Each row was made from one walk, in order. Every step used is in the known rows, and no mark comes twice. Write each row's walk.
(in the rows, 128 means zero)
Known rows:
V, Q, P, G: [125 196 147 145 120 125 120 122  81 144 142 127 119 109 135 125 132 116
 110 132 118 113 110  86 105 135 160 162 158 157  76 159 136 131 137 134
 143 104 127 169 123 134 111 129 125 155 114]
P, R, V, Q: [131 189 158 149 112 145 126 134 147 138 152 138 122 114 153 143 124 104
 157 127 112 130 116 103  98 130 145 130 153 160  68 142 126 127 110 141
 153 129 111 118 131 131 104 135 128 122 130]
V, R, P, Q: [105  86 153 150 122 127 119 127  95 140 137 161 116 150 149 136 133 123
 137  92 105 150 109  92 131 138 161 101 149 143 134 138 136 128 117 148
 136 127 122 140 135 118 111  99 123 124 127]
Q, D, G, V: [117 123 141 157 116 137 102 130 102 110 126 111 130 113  94 159 133 127
 129  71 115 155 124  97 112 132 163 126 160 125 106 168 126 178 125 139
 150 107 120 122 138 128 100 104 117 169 152]
R, P, Q, D: [ 94 107 144 148 119 126 115 121  96 133 135 144 124 155 123 135 131 119
 138  73 105 152 112  87 105 139 158 116 159 141 106 123 136 150 108 150
 127 118 125 149 130 118 130 107 117 139 152]
S, A: [126 129 140 139 127 121 125 128 140 115 156 141 127 110 127 134 129 119
 137 118 126 131 111 128 118 126 144 130 144 140 103 157 125 109 120 123
 128 113 127 130 132 118 127 139 122 121 111]
R, V, Q, D: [122 154 147 146 118 146 117 133  98 127 138 134 131 149 140 161 126 103
 154  89 110 149 113  95  86 133 148 130 171 150  89 156 129 149 119 148
 152 125 115 136 126 115 106 114 126 148 143]
R, P, G, D, H, A: [111 176 132 144 122 124 121 132  66 145 122 157 123 133  29 146 138 126
 122  45 117 129 108 125 112 140 150 138 168 108 117 127 133 138 129 129
 138  87 146 125 150 114  98  87 117 157 112]
Q, D: [119 134 140 142 118 127 117 120 114 122 146 130 126 121 134 145 133 122
 138  92 132 143 122 101 114 134 152 130 157 133 110 161 119 146 118 134
 140 121 126 144 135 119 122 122 123 151 149]
Q, D, R, V: [125 167 154 151 113 152 114 128 140 121 141 144 142 136 116 152 121 111
 163  70 125 148 120  96 109 129 147 107 157 139 103 175 126 205 111 143
 144 130 118 122 138 112 108 100 131 144 156]
Q, P, G, D, R, V: [129 194 167 151 120 142 119 115 109 150 125 137 134 123  81 120 129 112
 127  79 119 132 103  99 118 130 149 138 160 128 103 156 136 214 128 132
 146  98 127 151 158 129  86  92 136 167 121]
Q, V, R, P: [125  93 143 142 131 126 108 143  75 135 134 162 108 120 135 142 138 120
 133 100 106 142 117  92 136 129 153  96 156 149 115 160 139 139 142 128
 144 120 123 122 147 133 129  95 121 133 120]
Q, D, R, P, G, V: [115 237 141 155 118 145 101 140 114 125 136 142 126 115  82 120 133 131
 134  59 109 145 124  78 113 131 160 110 165 132  99 159 139 203 112 143
 144 105 125 114 136 131 137 106 112 136 146]
D, Q, P: [110 158 158 126 122 111 116 126  82 148 153 116 126 135 137 137 140 117
 119 111 104 117 117 101 113 119 159 139 147 140  87 144 136 129 135 130
 143 121 127 156 123 133 115 114 126 161 132]
R, P, G, D, Q: [112 212 149 139 132 123 116 120  59 161 133 137 110 140 104 127 147 122
 106  63 108 125 103 101 115 139 160 146 168 113 102 101 136 139 125 124
 147 102 128 153 140 124 141  96 123 149 124]
V, Q, P: [119 129 145 135 114 118 122 128  81 136 146 119 123 121 145 133 132 115
 123 133 103 120 112  98 107 121 161 143 154 159  83 155 137 123 139 134
 137 123 123 166 118 126 122 143 117 149 123]
G, D, R: [131 143 143 145 107 129 122 117 116 125 138 120 128 116 115 121 129 124
 145  79 132 135 113 121 129 128 156 118 154 116 113 148 124 191 118 125
 124 129 120 143 147 107 134 119 119 140 131]
Q, P, R, V: [120 158 170 141 116 130 126 122 148 147 148 137 129 110 122 136 129 108
 138 127 108 131 115  99 115 118 142 127 142 162  77 152 130 139 124 136
 152 114 124 117 143 147  77 127 132 141 134]
P, Q, D, R, V: [111 141 162 161 112 149 115 124 145 125 134 139 144 154 120 148 117 107
 173  65 120 157 119  92  98 137 148 101 158 137  99 153 132 219  97 159
 132 129 112 126 137 114  93  93 135 153 157]
G, V: [113 133 148 145 123 122 122 130 117 122 140 115 122 104 107 137 140 134
 140 108 113 133 128 118 137 122 149 128 144 131  98 141 122 124 118 130
 142 124 118 107 125 137 101 125 111 132 132]
Q, V, R, P, G: [129 157 146 154 138 134 104 136  74 145 130 169 103 108 125 136 140 123
 117 101 117 137 114  80 132 140 150 114 160 145 113 164 137 142 139 128
 151 102 127 122 152 142 114  80 132 138 110]
H, A: [113 115 145 140 120 123 127 130 117 129 130 139 126 117  90 156 133 126
 149 101 126 126 117 120 124 127 148 134 142 137 109 154 111 129 129 123
 135 127 131 113 132 113  90 136 118 144 135]
V, R, P: [119 107 143 139 121 129 118 133  96 136 144 162 112 136 140 138 135 126
 125  98 107 140 112  97 139 127 159 105 150 147 137 163 130 120 130 132
 147 131 129 133 142 119 127 110 118 116 126]
V, R: [128 105 148 141 116 128 119 129 113 130 147 143 118 118 154 143 133 125
 137 113 131 141 118 104 135 134 154 115 145 139 131 175 120 117 128 132
 149 132 126 132 140 118 104 112 127 130 128]
V, Q, P, R: [128 182 152 138 105 120 122 129 121 140 158 119 121 100 156 121 128 110
 134 145 109 121 116  90  96 122 160 138 152 167  63 151 135 128 132 138
 141 119 123 154 125 134 117 163 118 145 123]
D, G, V, R: [128 101 150 156 118 138 105 138 104 116 129 129 120 108 113 156 132 134
 126  88 111 153 121  99 139 131 165 112 150 127 129 181 124 152 134 138
 158 118 118 114 146 128  81  94 124 147 127]
G, V, R, P: [113 117 148 139 121 130 114 144  93 128 139 147 111 127 111 133 142 135
 131  89  93 152 119 100 145 120 159  99 151 137 124 155 133 124 130 138
 154 128 125 111 135 132 112 109 108 116 127]
Q, P: [114 105 151 134 118 115 124 117 102 136 144 127 127 117 126 129 135 123
 120 121 114 120 117 104 129 120 154 140 143 150 104 157 129 128 134 127
 135 119 131 154 132 133 111 122 121 153 130]
D, R, P, G, V, Q: [123 252 139 157 118 145 111 147 101 130 141 139 116 110 100 119 130 130
 133  91  94 126 118  84 114 127 166 122 162 144  80 144 145 172 116 140
 139 115 113 120 119 127 146 118 110 113 122]
R, P, Q: [ 96  97 148 148 124 123 125 119 104 141 136 146 118 145 125 133 131 123
 131  92 102 133 110 100 127 136 155 123 145 144 108 108 135 123 107 140
 121 121 120 141 126 119 129 111 117 120 133]
Q, P, R: [122 157 159 137 109 113 122 120 142 141 156 128 123  95 137 119 132 118
 129 135 121 120 119  97 120 121 153 132 142 157  81 153 127 134 124 131
 142 114 131 135 139 142 107 147 122 143 130]

Write each row's walk:
[117 213 148 141 144 122 105 130  39 160 126 135 106 126  99 130 149 114
 108  69 105 124 107  99 109 141 155 136 177 116  79  99 145 163 137 121
 145  93 123 144 147 138 142  76 127 167 112]
R, P, G, D, Q, V
[101  86 141 162 120 138 109 122  84 127 123 144 128 151 110 154 124 116
 121  54 102 155 107  79 107 144 170 121 161 138 119 135 138 172 116 151
 129 106 122 153 140 115 124  88 122 155 153]
R, P, Q, D, G
[124 158 133 143 112 132 114 130  94 120 145 122 125 131 154 146 128 113
 144 102 121 141 119  94  91 135 158 135 170 145  86 162 127 141 122 141
 140 127 119 153 120 114 135 137 118 152 145]
V, Q, D
[119  98 146 154 122 142 106 145  82 122 126 145 114 120  98 151 135 135
 116  78  89 157 115  92 143 126 172 101 152 135 139 166 135 146 140 137
 157 116 122 117 145 127 108  90 115 132 129]
D, G, V, R, P
[112  92 152 156 132 117 116 125  99 132 127 130 121 112 129 141 133 114
 151 115 122 130 122 106 116 142 146 122 149 140  84 126 132 147 118 139
 119 119 112 126 134 137  98 102 129 155 123]
P, Q, V
[128 161 158 142 110 144 121 137 111 134 144 133 137 134 128 138 118 106
 152 112  95 129 111  95 102 115 155 119 156 163  80 168 144 180 131 143
 140 130 113 145 125 120 110 121 128 141 129]
D, R, V, Q, P
[114 219 139 152 128 137 115 141  76 137 135 134 109 112 104 125 140 129
 119 103  91 128 115  91 115 130 160 143 164 143  81 126 140 122 122 138
 149 109 118 125 118 137 129 118 107 121 119]
R, P, G, V, Q
[120 167 137 145 108 144 111 137  95 124 149 138 137 150 124 174 123 106
 158  77 109 148 124 109  79 132 145 118 174 137  80 158 142 137 113 156
 153 117 121 137 123 117  96  81 129 157 132]
R, V, Q, D, H
[122 200 153 138 129 132 108 128  59 161 135 149 107 146 125 130 145 121
 107  58 110 143 101  90 119 142 162 125 170 114 127 128 136 149 134 133
 163 108 131 153 149 120 122  83 128 153 119]
V, R, P, G, D, Q
[ 86 112 136 148 112 123 113 138  87 132 129 159 137 163  63 162 126 118
 152  45 104 151 119 104  86 136 153 105 166 126 107 133 141 152 111 157
 128 108 139 123 129 106  93  92 115 164 143]
R, P, Q, D, H, A
[114 113 136 138 110 117 126 128  86 130 130 133 133 128  55 155 133 125
 146  59 124 134 116 145 108 133 146 125 161 103 113 139 122 136 128 129
 134 110 138 122 145 104  86 107 116 171 118]
G, D, H, A
[120  79 158 157 129 122 110 132  98 134 131 142 117 122 151 143 133 115
 151 112 123 148 121  94 121 145 152  99 152 138 107 150 134 153 125 145
 136 123 114 130 145 134  84  90 135 160 119]
P, Q, V, R
[135 101 148 147 128 124 109 137  96 130 139 141 113 106 148 147 136 119
 145 117 128 140 125 101 132 135 150 105 153 141 110 174 128 142 142 130
 146 124 120 119 149 134 102  97 132 150 114]
Q, V, R
[103  75 155 164 121 139 106 140  84 128 118 144 117 140 105 147 132 131
 124  68  85 165 112  85 132 136 172  98 151 133 131 142 142 159 124 153
 145 115 116 123 140 125  89  84 117 141 133]
D, G, V, R, P, Q
[116 172 136 145 112 132 110 141  92 113 141 106 125 123 130 144 136 121
 150  92 104 149 126  98  92 128 159 126 171 136  78 152 131 152 121 148
 150 126 115 130 117 126 117 137 108 152 145]
G, V, Q, D
[124 193 159 149 125 141 121 125  89 152 133 140 125 125 118 138 130 105
 121 126 105 122 107  87 103 131 149 158 162 161  75 154 138 140 137 138
 153 104 122 151 126 139  81 105 135 154 118]
R, V, Q, P, G
[120 170 153 144 125 119 121 114 103 147 138 136 121 102 117 122 136 124
 106 126 128 112 115  92 128 134 152 159 147 147 100 158 129 134 133 126
 141 100 134 152 137 144 100 119 129 157 121]
Q, P, G
[125 169 136 145 117 129 112 126  67 146 137 163 113 133  97 131 138 127
 109  61 122 145 110 111 128 145 153 115 171 109 136 147 143 133 128 138
 152  91 140 146 157 119 111  65 125 146 101]
V, R, P, G, D, H
[127 155 145 145 124 133 117 120  77 149 131 158 107 125 115 121 141 126
 105  74 121 148 101  97 135 143 156 126 167 122 141 146 130 146 132 128
 153 103 134 148 157 120 116  94 123 140 116]
V, R, P, G, D
[128 177 153 153 105 130 110 141 108 126 139 104 123  87 118 134 128 117
 124 124  90 135 118  85  99 119 171 134 156 155  60 157 140 157 136 144
 153 105 116 129 131 146  94 141 113 161 125]
D, G, V, Q, P, R
[112  92 155 167 114 140  97 133 103 115 119 123 130 135 116 157 130 122
 143  59 114 179 121  80 108 144 169 103 163 121 124 167 132 195 126 163
 153 114 117 122 144 124  63  85 126 179 147]
P, Q, D, G, V, R
[116 208 132 147 107 142 105 153  94 114 144 126 128 132 112 129 128 123
 154  67  84 151 121  86  95 118 168  95 173 143  81 156 145 193 116 150
 136 130 114 128 117 114 159 131  99 132 147]
G, V, Q, D, R, P
[120 156 152 140 135 117 107 137  81 141 145 122 116 118 139 151 140 113
 142 107 112 120 126 105 110 130 151 126 155 134  74 130 134 139 132 123
 137 121 114 128 129 137 124  96 132 163 125]
D, Q, V
[130 207 153 149 107 148 117 134 145 130 151 133 128 126 154 153 124  98
 163 104 116 151 117  88  79 134 146 124 167 157  65 150 127 157 112 150
 157 121 115 125 134 125 103 133 126 140 143]
P, R, V, Q, D
[123 170 163 144 125 124 109 131 100 141 133 131 118 100 105 120 144 132
 113 109 115 139 119  85 133 129 156 130 153 137 113 179 134 148 143 140
 165 104 131 123 140 152  63 108 124 162 117]
Q, P, G, V, R
[126 165 163 148 118 143 127 123 168 140 148 143 124 107 134 142 128 111
 151 119 120 132 118 107 122 128 137 124 142 153  85 142 119 124 106 133
 150 123 118 103 143 134  91 120 132 118 136]
P, R, V
[132 229 160 155 118 150 116 131 111 145 137 141 133 123 115 132 120 105
 137 111 109 120 109  82 101 127 154 138 158 161  74 173 143 186 129 141
 145 112 117 148 130 132 101 107 136 146 122]
D, R, V, Q, P, G
[101  92 149 152 136 117 115 128  79 141 128 145 113 129 117 135 134 116
 136  99  97 132 116 100 120 137 151 112 153 147  88 109 144 143 118 135
 119 113 115 129 135 134 121  95 119 136 125]
R, P, Q, V
[114 164 125 141 103 128 112 147  84 118 143 135 138 139  89 171 125 113
 160  73 119 141 124 113  72 134 154 123 175 129  86 171 131 138 126 150
 142 117 134 129 120 102  97 116 116 169 135]
V, Q, D, H, A
[107 121 147 150 112 128 122 120  99 137 131 135 126 145 103 115 125 122
 142  60 105 144 106 107 122 132 161 104 158 121 113 111 141 195 107 140
 113 123 118 149 143 101 145 109 114 133 135]
G, D, R, P, Q
[127 132 145 161 115 159 108 134  86 120 127 135 132 143 126 182 118 100
 139  78 108 154 108  86  87 137 159 136 173 147  94 166 131 169 129 146
 156 115 112 144 137 113 101  91 131 167 148]
R, V, Q, D, G
[117 158 150 132 119 118 118 121  78 145 142 110 121 140 130 137 143 120
 129  78 115 129 111 123 112 132 155 136 159 109 101 113 126 141 124 126
 142 129 121 151 136 114 123 110 124 162 130]
G, D, Q
[101 110 149 153 117 125 118 116 115 128 138 125 130 140 136 141 130 116
 150  86 131 149 119  96 101 146 153 125 157 132 101 135 125 156 105 151
 127 121 122 144 129 118 102 116 124 159 151]
P, Q, D
[100 100 140 149 109 127 106 135  87 129 142 162 130 166 122 150 127 120
 140  55 109 167 121  90  98 143 160  83 167 128 128 152 149 144 110 166
 141 113 134 143 137 113 105  64 124 153 134]
V, R, P, Q, D, H
[129 187 146 140 117 121 119 114  58 148 133 115 116 117 117 114 137 115
 107 110 115 125 100  97 102 136 160 163 172 134  85 140 138 151 143 131
 142  98 128 181 137 128 114 129 120 174 109]
V, Q, P, G, D
[125 111 139 157 115 137 108 120 100 115 131 129 130 119 121 164 126 119
 123  77 129 145 117  95 114 139 164 133 159 133 118 173 122 164 127 133
 142 111 125 143 144 116 117 103 127 166 147]
Q, D, G
[118 135 157 138 118 135 123 131  89 141 140 131 129 137 130 147 128 106
 135 123  91 129 109 100 103 120 150 138 157 165  80 152 138 130 138 136
 149 123 117 151 125 129  92 117 125 148 123]
R, V, Q, P
[109 197 146 151 133 130 116 131  96 140 133 141 111 106  83 123 144 138
 117  90 103 128 119 100 137 128 153 138 151 138 103 127 132 122 118 130
 146 102 125 110 131 144 119 107 111 122 128]
R, P, G, V
[113 186 157 145 127 119 114 124 103 141 131 118 122  94  86 119 143 132
 111 116 113 124 124  94 131 125 152 150 149 139  89 150 132 140 134 131
 150  98 129 130 131 155  80 118 119 157 122]
Q, P, G, V
